Known rows, with every step that occurs
vosuta, renem, madi, vuzofi, subom: -0.59	+2.27	-1.41	+1.83	-0.39	-0.87	+0.85	+0.35	+0.61	-1.23	+0.59	+2.24	-5.91	-0.70	-1.18	-0.30	-0.75	+1.01	-0.51	-0.91	-0.21	-2.73	-0.96	+2.33	-0.19
vosuta, renem, subom, vuzofi: -0.19	-1.82	-2.53	-0.40	+0.89	-1.57	+0.05	+0.87	+0.99	-4.48	+0.08	-0.38	-3.18	+0.74	-1.23	-3.09	-0.12	+2.66	-2.14	+0.81	+0.52	-1.45	+4.59	-0.90	-0.93
vosuta, renem, rofib: -0.01	-0.33	-0.72	-1.19	-2.21	+1.07	+0.34	+1.21	-0.21	-2.24	-0.40	+0.96	-5.15	+0.13	-1.07	-2.93	-0.73	+1.40	-4.02	+1.77	+1.83	-0.62	+0.26	-0.51	+0.00
rofib, renem, madi, vuzofi: +0.79	-1.73	-1.90	+2.97	-0.10	-0.36	+0.88	-0.24	+0.31	-0.62	+0.00	+2.01	-3.58	-1.60	-2.10	+1.19	-1.57	+2.07	+1.40	+0.78	-0.27	-0.80	-1.49	+1.13	+0.58
rofib, renem, subom: +1.06	-4.26	-1.78	+0.98	+0.74	-1.36	-0.74	+0.11	+0.32	-2.26	-0.21	-0.68	-2.52	+0.21	-2.60	-0.03	+0.63	+3.29	+0.37	+4.72	-0.26	+0.06	+1.47	-1.28	+0.93
rofib, renem, madi, vuzofi, subom: +0.60	-0.17	-1.81	+2.98	+0.18	-1.20	+0.65	-0.31	+0.35	-0.71	+0.33	+2.70	-3.15	-1.76	-1.82	+1.16	-0.24	+2.71	+2.31	+0.08	-0.86	-1.35	-1.93	+1.24	+1.11
vuzofi, madi: -0.94	+1.95	+0.32	+1.10	+0.50	-0.05	-0.77	-0.41	-0.10	-1.09	-0.01	+0.32	-1.40	-1.40	-0.41	+1.31	+0.97	-1.12	+0.28	+0.73	-0.35	-1.35	+0.35	+0.07	-1.07
lusire, madi, vuzofi: -0.03	+2.33	-0.65	+2.33	+2.03	+0.63	+0.92	+0.99	+0.14	-0.89	+1.01	+1.04	-0.52	+0.41	+0.76	-2.30	+0.05	-0.30	+1.75	-3.58	-0.51	-0.56	-1.55	+2.78	-0.86
madi, vuzofi: -0.62	+1.36	-1.06	+1.06	+1.19	-0.09	+0.86	+0.55	+0.23	+0.13	+0.81	+0.90	-0.01	-0.48	+0.09	-1.27	-0.40	-0.70	+0.78	-2.03	-0.42	-0.14	-0.84	+1.38	-0.21
vuzofi, subom, lusire, madi, renem: +1.16	+1.46	-0.11	+1.36	+0.74	+0.39	-0.47	+0.26	+0.00	-1.80	-0.33	+2.12	+4.21	-0.67	+0.11	-1.13	+2.89	+1.01	+2.65	-1.66	-1.02	-0.66	-2.76	-0.53	+0.18
vuzofi, subom, lusire: -0.08	+0.48	-0.43	-1.30	+0.24	-0.43	-0.43	+0.07	+0.28	-0.64	-0.47	+2.24	+0.42	-0.44	+0.07	-0.70	+1.63	+0.55	-0.28	-1.18	-1.19	-0.46	-1.80	+0.04	+0.78
lusire, madi: +0.75	+1.28	+0.34	+1.18	+0.84	+0.71	+0.08	+0.44	-0.10	-1.11	+0.22	+0.16	-0.64	+0.89	+0.56	-0.82	+0.44	+0.36	+0.97	-1.57	-0.09	-0.45	-0.83	+1.56	-0.63
madi, vuzofi, subom: -0.79	+2.54	-0.96	+0.98	+1.47	-0.98	+0.66	+0.49	+0.23	+0.12	+1.06	+1.49	+0.50	-0.78	+0.38	-1.30	+0.83	+0.01	+1.96	-2.88	-1.11	-0.79	-1.03	+1.42	+0.29
subom, vuzofi, madi: -0.99	+2.05	-1.09	+0.92	+1.20	-0.57	-0.15	-0.26	+0.31	-2.88	-0.06	+1.06	+0.74	-1.73	+0.30	-0.24	+0.76	-0.04	+0.83	-2.06	-0.27	-1.57	+2.41	-0.58	-1.62
madi, vuzofi, subom, renem: -0.51	+1.68	-1.11	+1.82	+1.72	-1.40	+0.16	+0.08	-0.24	+0.00	+1.64	+2.52	-0.02	-1.36	+0.63	-1.94	+1.24	+0.73	+1.50	-2.23	-1.53	-1.19	+0.86	+0.53	+0.46
vosuta, renem, madi: +0.38	-0.40	-0.39	+0.85	-1.83	+0.16	+0.23	-0.09	+0.37	-1.29	-0.48	+0.82	-6.31	-0.12	-1.55	+1.03	-1.66	+1.07	-2.33	+1.89	+0.97	-1.94	+0.19	+0.94	-0.48
lusire, subom, vuzofi, madi: +0.25	+1.67	-1.60	+0.15	+0.80	+0.27	-0.01	-0.97	+0.49	-3.45	-0.44	+0.15	+3.05	-2.05	+0.13	+0.10	+1.64	-0.13	+0.37	-2.52	-0.28	-1.09	+3.01	+0.38	-1.52
lusire, subom, renem, vosuta: +1.71	-3.49	-0.17	+0.68	-0.79	+0.35	-0.08	-0.70	-0.36	-0.74	+1.64	-0.41	+3.27	-0.04	+0.75	+0.49	+0.36	+1.31	-0.11	+1.07	-0.29	+0.08	+2.76	-0.70	+0.14
subom, lusire, madi, renem: +1.25	-0.21	-0.23	+1.38	+0.45	+1.20	-0.29	+0.33	+0.00	-1.67	-0.61	+1.59	+3.65	-0.47	-0.27	-1.08	+1.67	+0.35	+1.48	-0.82	-0.39	-0.08	-2.42	-0.64	-0.35
rofib, renem: +0.47	-1.61	-0.70	+0.85	-0.58	-0.38	-0.21	-0.22	+0.00	-0.79	-0.64	+0.12	-0.88	-0.70	-1.25	-0.42	+0.19	+2.47	+1.44	+2.02	+0.18	+0.17	-0.22	-1.32	+0.74
renem, subom, vuzofi, madi: -0.45	-0.55	-2.14	+0.87	+2.60	-1.45	-0.69	+0.11	+0.61	-4.39	+0.35	+0.19	-1.05	-0.91	-1.10	-0.04	+1.26	+0.85	-0.29	+0.39	-0.70	-1.81	+4.21	-0.72	-1.45

Rows
+0.12	+0.71	-1.63	+0.80	+0.63	-0.34	+0.51	+0.95	-0.72	-0.85	+1.56	+3.60	-1.76	-1.57	+0.18	-3.08	+0.81	+1.38	-1.11	-1.91	-0.58	-0.60	+0.32	+0.12	+0.92 -> madi, vuzofi, subom, renem, rofib
-0.07	+3.95	-0.58	+2.27	+2.38	-0.15	+0.74	+0.82	+0.16	-1.10	+1.27	+1.58	-0.08	+0.26	+1.02	-2.27	+1.32	+0.36	+2.84	-4.54	-1.23	-1.16	-1.97	+2.97	-0.35 -> lusire, madi, vuzofi, subom
-0.31	-0.65	-0.74	+2.82	+0.21	-0.66	+0.00	-0.28	+0.08	-3.18	+1.34	+0.09	+6.50	-1.86	+0.17	+0.65	+0.85	+0.53	+3.53	+0.15	+0.16	-1.48	+2.34	-3.65	-1.72 -> subom, vuzofi, madi, renem, vosuta
+0.62	+2.06	-0.14	-0.09	+1.03	+0.36	-0.40	+0.59	+0.15	-1.75	-0.30	+2.45	-0.15	+0.44	+0.66	-1.56	+2.05	+0.87	+0.70	-2.94	-1.26	-0.89	-2.46	+1.54	+0.13 -> vuzofi, subom, lusire, madi
+0.19	+0.47	-0.29	+1.60	-1.00	+1.05	-0.53	+0.17	-0.73	-2.20	-0.14	+1.37	+1.16	-2.56	-1.58	+0.67	+1.50	-0.11	-0.25	+2.65	+0.88	-0.59	-0.62	-2.43	-0.55 -> vuzofi, madi, renem, rofib
+1.42	-2.93	-0.87	+1.79	-1.18	-0.19	-0.01	-0.75	+0.08	-0.90	-0.76	+1.14	-3.48	-0.95	-2.21	+2.51	-1.05	+2.75	+0.45	+2.84	+0.26	-0.70	-0.74	-0.19	+0.84 -> rofib, renem, madi
+1.23	-2.63	-3.00	+1.94	+2.76	-0.31	+0.01	+1.26	+0.73	-3.72	+0.04	+2.02	-3.16	+0.38	-2.06	-2.93	+0.96	+3.03	+0.85	+0.46	-1.30	-0.40	-1.49	+1.38	+0.33 -> rofib, renem, subom, lusire, madi, vuzofi
+1.86	-1.12	-0.80	+0.30	-0.61	+2.25	+0.14	+1.18	-0.51	-2.69	-0.62	+2.76	+1.85	-0.66	-0.61	-2.03	+1.24	+1.10	-0.96	-0.18	+0.62	+0.54	-3.09	-1.01	+0.15 -> subom, lusire, madi, renem, rofib
+1.71	-1.74	-2.05	+2.37	+2.61	-0.60	+0.02	+0.52	+0.47	-4.57	+0.53	-0.31	+3.88	+0.23	-0.67	-1.97	+1.67	+2.33	+2.27	-0.49	-0.12	-0.65	+2.72	-1.41	-0.99 -> lusire, madi, renem, subom, vuzofi
+2.08	-2.51	-1.12	-1.06	-1.27	+1.43	+0.00	-0.19	-0.76	-1.52	+0.08	+1.36	+0.08	-1.28	-0.31	-1.26	+0.83	+1.41	-3.38	+0.68	+0.54	+0.66	+2.09	-0.25	+0.76 -> lusire, subom, renem, rofib
+0.21	+0.44	-0.07	+0.69	+0.45	-1.22	-0.75	-0.43	-0.47	-0.21	+0.83	+1.52	-0.12	-0.82	+0.58	-0.69	+1.60	+1.43	+0.51	-0.21	-1.11	-1.07	+1.63	-0.80	+0.63 -> vuzofi, subom, renem
+1.18	-2.10	-0.37	+1.69	-0.55	-0.22	-0.26	-0.89	-0.42	-0.11	+0.40	+1.93	-3.26	-1.14	-0.60	+2.29	-1.00	+1.11	-1.25	+1.16	-0.34	-1.26	+1.54	+0.04	+0.16 -> subom, renem, madi
+0.69	-0.77	-2.25	+1.05	+3.41	+0.02	+0.23	+1.46	+0.74	-2.91	+0.67	+1.97	-2.37	+1.02	-0.82	-2.47	+0.81	+0.50	-0.61	-1.44	-1.44	-0.53	-1.28	+2.73	-0.43 -> renem, subom, lusire, madi, vuzofi
+0.28	+0.19	-1.11	+2.10	+0.48	+0.11	+1.12	-0.07	+0.34	+0.08	+0.68	+1.97	-2.99	-0.91	-0.85	+1.52	-1.73	-0.41	+0.19	-1.19	-0.28	-0.95	-1.37	+2.28	-0.15 -> renem, madi, vuzofi
-0.35	+1.28	-1.88	+0.53	-0.41	-0.45	+0.66	+0.52	+0.86	-1.67	-0.22	+3.88	-5.74	-1.06	-1.35	-0.86	-0.56	+0.90	-1.78	-1.44	-0.71	-2.45	-2.24	+2.30	+0.07 -> vosuta, renem, madi, vuzofi, subom, lusire
+1.02	-3.20	-1.15	+1.47	+1.08	-0.85	-0.61	+0.09	+0.17	-1.51	+0.33	-1.06	+2.54	-0.14	-2.12	+0.57	+1.37	+1.02	+0.80	+3.75	-0.11	+0.08	+1.32	-2.20	+0.23 -> madi, renem, subom
+0.17	+0.72	-1.66	+0.74	+0.77	-0.33	+0.67	+0.07	+0.64	-0.46	+0.16	+4.17	-2.45	-1.25	-0.87	+0.88	-0.16	+0.15	-0.25	-2.43	-1.56	-1.30	-2.98	+2.40	+0.53 -> renem, madi, vuzofi, subom, lusire
-0.66	+1.93	-1.48	-0.21	+1.48	-0.57	+0.44	+0.63	+0.50	-0.43	+0.27	+3.17	+0.58	-0.91	+0.15	-1.84	+1.19	-0.17	+0.49	-3.31	-1.66	-0.50	-2.39	+1.37	+0.52 -> madi, vuzofi, subom, lusire
+1.80	+0.21	-0.65	+0.23	-0.43	+1.46	-0.13	+1.10	-0.49	-2.81	-0.37	+3.35	+2.48	-0.78	-0.44	-2.37	+2.49	+1.79	+0.00	-0.89	-0.13	-0.06	-3.38	-0.99	+0.63 -> vuzofi, subom, lusire, madi, renem, rofib
+0.85	-1.92	-0.62	-0.28	-0.86	+0.65	-0.17	+0.53	-0.96	-1.04	+0.54	+2.17	-2.21	-0.86	-0.17	-1.68	-0.04	+1.46	-3.02	+1.12	+0.54	+0.10	+1.56	-1.19	+0.64 -> subom, renem, rofib
-0.40	+0.76	-1.41	+1.89	-0.69	+0.02	+1.11	+0.41	+0.59	-1.09	+0.32	+1.69	-6.14	-0.56	-1.42	-0.26	-2.09	+0.38	-1.50	+0.00	+0.47	-2.11	-0.43	+2.26	-0.70 -> vosuta, renem, madi, vuzofi
+0.26	-1.94	-1.36	+1.38	+1.41	-0.60	-1.57	-0.16	+0.35	-3.14	-0.39	+0.92	+1.07	-1.73	-2.79	+1.23	+2.72	-0.16	-0.28	+4.21	-1.00	-1.13	+0.18	-2.03	-0.64 -> vuzofi, madi, renem, subom, lusire
+0.59	-0.83	-1.34	+2.80	+0.73	-0.31	+0.57	-0.46	-0.13	+0.13	+1.23	+2.83	-3.26	-1.58	-0.50	+0.98	-1.33	+0.46	-0.44	-0.79	-0.79	-1.41	+0.61	+1.43	-0.03 -> subom, renem, madi, vuzofi
+0.25	+2.99	-0.75	+2.97	+2.52	-0.68	+0.22	+0.43	-0.34	-1.00	+1.88	+2.59	-0.73	-0.52	+1.32	-3.10	+1.56	+1.05	+2.25	-4.14	-1.61	-1.62	+0.03	+1.94	-0.21 -> lusire, madi, vuzofi, subom, renem
+0.40	+1.15	-0.32	+3.63	+1.95	-0.71	+0.51	+0.80	-0.41	-1.22	+3.33	+1.91	+0.72	+0.49	+1.86	-2.27	+0.77	+1.68	+3.20	-2.98	-1.43	-1.59	+0.10	+1.24	-0.36 -> lusire, madi, vuzofi, subom, renem, vosuta
+0.51	-2.99	+0.27	+1.40	-0.37	-0.58	-0.28	-0.07	-0.56	-0.16	+2.02	+0.24	+0.95	+0.24	+0.81	+0.11	-0.50	+1.27	+0.29	+1.45	-0.30	-0.50	+2.05	-1.70	-0.01 -> subom, renem, vosuta
+1.41	-1.25	+0.74	+3.22	-0.13	+0.65	+0.29	+0.43	-0.35	-1.33	+1.65	-0.78	+5.12	+0.66	+0.46	+0.08	+0.48	+1.06	+3.60	+0.62	+0.38	-0.27	-0.97	-1.44	-0.73 -> lusire, madi, renem, vosuta
-0.56	+1.63	-1.21	+2.15	+0.83	-0.52	-0.28	-0.50	+0.10	-3.03	-0.19	+0.71	+5.15	-2.86	-0.29	-0.04	+1.71	-0.03	+2.66	-0.76	+0.02	-1.45	+2.12	-2.73	-1.55 -> subom, vuzofi, madi, renem
+1.23	+0.48	+0.30	+2.58	+0.44	+0.88	-0.05	+0.17	-0.27	-1.18	+0.15	-0.10	+3.67	-0.16	-0.02	-0.67	+1.32	+0.51	+2.82	-0.47	+0.17	-0.25	-1.14	-0.64	-0.57 -> lusire, madi, renem
